Known rows, with every way that one mark hangs from another:
vebu(vupaf(lanopun)): [ 0.14 -1.12 -1.49 -0.27 -1.25 -0.99  1.09  0.93 -0.50 -1.62 -2.93  1.16
  0.73 -2.89 -2.23  0.04 -0.80 -2.12]
neta(sobop): [ 1.24 -2.57 -0.69  0.62 -0.52  0.45  1.07  0.40  0.45  0.85 -2.93 -0.46
  0.94  0.27  0.79  1.24  0.05  0.19]
sobop(vupaf(lanopun nofode(bagati))): [ 0.59  0.42 -3.07 -1.59 -2.27 -1.47  1.20 -1.95  3.85  3.21  1.21 -0.91
 -0.71 -1.41 -0.29 -0.64 -1.29 -1.06]
sobop(vupaf(gabal lanopun nofode(bagati))): [ 1.11 -0.30 -3.30 -3.15 -4.07 -1.21  1.53 -1.61  5.61  3.93  0.79 -0.59
 -2.23 -0.70  0.10  0.31 -0.30 -1.75]
lanopun(vupaf(gabal(bagati) nofode)): [ 1.64 -1.48 -2.08 -1.16 -1.18 -0.91  1.12 -0.38  2.16  0.81  0.72 -2.81
 -1.41  0.81 -0.83  0.76  1.15 -0.17]
bagati(nofode): [-1.24  0.12 -0.48  0.35  1.14 -1.36 -1.34 -0.69  1.73  0.54 -2.95  0.42
 -2.13  0.20  0.11 -0.79  0.04 -0.36]
sobop(vupaf(gabal(bagati(nofode)) lanopun)): [-2.33  0.06 -4.30 -2.05 -1.80 -2.84  1.29 -0.91  3.52  3.73  0.39 -0.28
 -3.50  1.63  0.59  2.18 -0.54  0.05]
nofode(bagati vupaf): [-0.06 -0.84  1.96 -2.66 -3.06  3.96  0.47 -4.02  1.96 -0.02 -0.58  4.15
  2.72 -1.11 -0.37 -3.08  3.26  0.20]
bagati(gabal nofode(vupaf(lanopun))): [-3.33  0.19 -1.68 -0.12  0.30 -2.59 -0.14  0.30  2.50 -0.59 -3.02  1.92
 -2.64 -1.45 -1.83 -3.29  1.73  0.70]
vupaf(gabal lanopun nofode(bagati)): [ 1.74 -3.22 -0.09 -4.19 -4.69  0.59  2.26 -2.01  7.56  2.15 -1.74 -0.24
 -2.52 -1.90 -1.50 -0.55  2.94 -3.87]
lanopun(vupaf(gabal)): [ 0.19 -0.05 -2.46 -0.36 -1.01  0.20  0.73  1.00  1.25  0.09  0.64 -1.45
 -0.61  1.04  0.07  0.28  1.62  0.24]
gabal(bagati(nofode(vupaf(lanopun)))): [-3.23 -1.69 -0.27 -1.04  0.95 -1.51  0.44 -2.81  1.01  0.90 -1.82  1.03
 -1.85  1.32 -0.78  0.58  1.17  1.12]
gabal(bagati): [-1.50 -1.51  0.15 -0.13  1.41 -1.06  0.43 -1.99 -1.00 -0.03  0.34 -0.40
 -0.51  1.55 -0.76  1.76  0.38  1.05]
nofode(bagati vupaf(lanopun)): [-1.58 -1.30  1.11 -2.97 -3.26  3.46  1.64 -3.81  3.27  0.41 -1.05  4.03
  2.17 -1.67 -0.99 -3.16  3.84 -0.39]
vebu(vupaf(gabal lanopun)): [ 0.61 -1.90 -1.66 -1.85 -3.13 -0.73  1.43  1.27  1.36 -0.89 -3.31  1.45
 -0.76 -2.20 -1.86  1.01  0.23 -2.85]
sobop(vupaf): [-0.14  1.97 -3.20 -0.25 -0.81 -1.62 -0.03 -0.23  0.31  2.43  2.04 -0.47
 -0.45  0.66  1.12  0.70 -2.34  0.96]
neta(sobop(vupaf(nofode))): [ 2.67 -1.68 -2.71 -0.02 -1.70 -1.13  1.15 -0.08  1.66  3.11 -1.53 -1.62
  0.20 -0.05  1.20  1.44 -2.03  0.22]
lanopun(vupaf(gabal nofode)): [ 2.37 -0.74 -2.15 -1.10 -1.89 -0.40  0.89  0.58  2.68  0.82  0.57 -2.63
 -1.14  0.06 -0.46 -0.13  0.96 -0.68]
nofode(bagati vupaf(gabal)): [ 0.42 -1.60  1.77 -4.22 -4.88  4.18  0.81 -3.68  3.78  0.73 -0.99  4.44
  1.19 -0.38 -0.04 -2.15  4.27 -0.50]
sobop(vupaf(gabal lanopun nofode)): [ 1.05  0.07 -3.90 -2.82 -3.73 -2.49  1.69 -0.12  4.89  4.32  1.17 -1.47
 -3.12 -0.26  0.41  1.20 -1.42 -1.24]
lanopun(vupaf(nofode(bagati(gabal)))): [ 1.58 -0.17 -1.75  0.54 -0.10  0.00  0.36 -0.73  1.52 -0.95  0.61 -2.16
  0.98 -1.53 -1.79 -2.48  1.27 -0.29]

Rows:
[-2.39 -0.30 -0.58 -1.29 -0.65 -0.70  0.03 -1.24  2.89  1.31 -3.14  2.02
 -1.91 -0.27 -0.03 -1.70  1.10  0.07] : bagati(nofode(vupaf(lanopun)))
[ 1.83 -0.19 -3.02 -2.60 -2.81 -2.51  0.74 -1.31  3.06  3.88  1.76 -1.52
 -2.81  1.07  0.62  2.11 -1.83 -0.17] : sobop(vupaf(gabal(bagati) nofode))
[-0.72 -0.53  1.20 -1.86 -2.39  2.63  0.36 -2.98  1.64 -1.37 -0.54  4.08
  2.21 -1.92 -1.66 -4.20  3.71  0.58] : nofode(bagati(gabal) vupaf)
[ 2.42 -1.09 -1.51 -1.41 -2.23  0.84  0.80 -0.91  3.48  0.47  0.21 -1.79
 -0.25 -0.43 -0.82 -1.02  2.09 -1.22] : lanopun(vupaf(gabal nofode(bagati)))
[-0.98 -0.74 -2.55 -0.32  0.04 -0.77  0.50 -0.20  1.34  0.24 -0.22 -1.51
 -1.57  1.89 -0.25  0.86  1.84  0.60] : lanopun(vupaf(gabal(bagati(nofode))))
[ 1.62 -1.97 -3.27 -0.25 -1.86 -1.47  1.98  0.07  2.56  3.38 -1.85 -1.68
 -0.19 -0.46  0.83  1.42 -1.65 -0.17] : neta(sobop(vupaf(lanopun nofode)))
[-2.05 -0.81 -0.71 -2.40 -1.93 -0.55  0.28 -0.96  4.14  1.83 -3.40  2.26
 -3.00  0.21  0.22 -1.07  1.81 -0.41] : bagati(nofode(vupaf(gabal lanopun)))
[ 2.82 -2.57 -1.34 -2.57 -3.95 -1.35  1.62  0.85  2.79 -0.15 -3.38  0.24
 -1.38 -3.18 -2.41  0.62 -0.46 -3.75] : vebu(vupaf(gabal lanopun nofode))
[ 3.92 -2.58  1.08 -3.75 -4.35  1.24  0.55 -2.29  5.75  1.57 -1.15 -0.08
 -1.74 -1.11 -0.74 -0.47  2.08 -3.08] : vupaf(gabal nofode(bagati))
[ 1.77  1.05 -2.66 -0.87 -1.71 -1.63 -0.03 -1.67  2.40  2.15  1.64 -0.83
 -0.39 -1.26 -0.37 -1.13 -1.66 -0.28] : sobop(vupaf(nofode(bagati(gabal))))
[ 2.82 -3.15  0.31 -3.40 -2.84 -1.27  1.08 -1.51  3.92  2.09 -0.38 -1.55
 -3.34  0.63 -0.74  2.05  0.75 -1.60] : vupaf(gabal(bagati) nofode)
[-0.38  0.48 -3.33 -1.85 -1.99 -1.90  0.55 -0.89  1.65  3.17  1.83 -0.33
 -2.26  2.10  1.13  2.52 -1.11  0.78] : sobop(vupaf(gabal(bagati)))
[-0.96 -2.07 -0.36 -2.19 -1.09 -1.06  0.17 -1.24  2.70  1.28 -1.75  0.37
 -3.60  2.21  0.06  2.20  1.74 -0.46] : vupaf(gabal(bagati(nofode)))
[ 2.58  0.53 -3.06 -2.56 -3.50 -2.00  0.53 -0.36  3.56  3.89  1.62 -1.35
 -2.57  0.29  0.96  1.28 -2.00 -0.69] : sobop(vupaf(gabal nofode))
[-2.23 -0.98  0.34 -2.14 -2.61  2.19  1.52 -2.75  2.96 -0.92 -0.98  3.96
  1.66 -2.48 -2.21 -4.24  4.29  0.05] : nofode(bagati(gabal) vupaf(lanopun))
[-0.58 -0.78 -2.41 -0.44 -0.37 -0.27  0.95  0.02  0.75  0.05  0.77 -1.63
 -0.83  1.80 -0.29  1.12  1.86  0.72] : lanopun(vupaf(gabal(bagati)))
[-1.90 -2.06 -0.21 -3.95 -3.73  0.64  2.47 -1.40  2.98  1.86 -0.50  2.40
 -1.41  0.76 -0.21  0.48  2.73  0.47] : nofode(vupaf(gabal(bagati) lanopun))
[-1.11 -1.30 -0.31 -3.90 -4.38  1.15  2.28 -0.40  3.47  1.87 -0.66  2.57
 -1.15 -0.03  0.14 -0.40  2.54 -0.03] : nofode(vupaf(gabal lanopun))
[ 1.03 -2.14  0.15 -1.94 -2.00  0.25  1.74 -2.45  5.02  1.13 -1.23 -0.67
 -0.33 -2.91 -2.06 -1.90  1.47 -2.85] : vupaf(lanopun nofode(bagati))
[ 0.93 -2.13 -0.94 -1.49 -1.81 -1.24  0.05 -0.14  0.14 -1.12 -3.75  1.48
 -1.20 -0.78 -1.64  1.66 -0.13 -1.89] : vebu(vupaf(gabal(bagati(nofode))))
[ 1.62 -2.24 -2.85 -0.45 -2.08 -0.58  1.87 -1.02  3.11  3.10 -2.10 -1.13
  0.46 -0.72  0.59  0.79 -0.86 -0.54] : neta(sobop(vupaf(lanopun nofode(bagati))))
[-3.13 -2.74 -1.57 -2.60 -1.40 -1.72  1.85 -0.96  4.57  1.85 -2.38  0.22
 -4.36  1.40 -0.72  2.07  2.54 -1.26] : vupaf(gabal(bagati(nofode)) lanopun)
[ 2.50 -2.71 -2.77 -1.17 -2.48 -1.32  1.55 -0.53  2.60  3.59 -1.70 -1.51
 -0.99  0.97  1.20  2.72 -1.20  0.07] : neta(sobop(vupaf(gabal(bagati) nofode)))
[ 1.72 -2.69 -0.95 -3.73 -4.16 -1.23  2.41  0.16  6.49  2.66 -1.24 -1.46
 -3.77 -1.23 -1.00  0.71  1.30 -3.13] : vupaf(gabal lanopun nofode)
[-1.09 -2.06  0.97 -4.55 -5.12  3.74  1.99 -3.49  5.05  1.15 -1.43  4.35
  0.64 -0.95 -0.59 -2.22  4.85 -1.11] : nofode(bagati vupaf(gabal lanopun))
[ 0.63 -3.76 -0.88 -3.81 -3.18 -1.92  2.74 -1.25  5.79  2.64 -1.03 -1.68
 -4.14 -0.17 -1.55  1.95  1.56 -2.38] : vupaf(gabal(bagati) lanopun nofode)
[ 2.01 -2.01 -0.91 -0.93 -2.16 -0.98  1.08 -0.48  1.60 -1.91 -3.32  0.75
  0.80 -4.73 -3.75 -1.79 -0.11 -3.35] : vebu(vupaf(lanopun nofode(bagati(gabal))))
[ 0.07 -1.50 -3.49  0.29 -1.24 -1.02  1.85  0.37  1.54  2.84 -1.84 -0.86
  0.22  0.30  1.20  1.68 -1.18  0.47] : neta(sobop(vupaf(lanopun)))
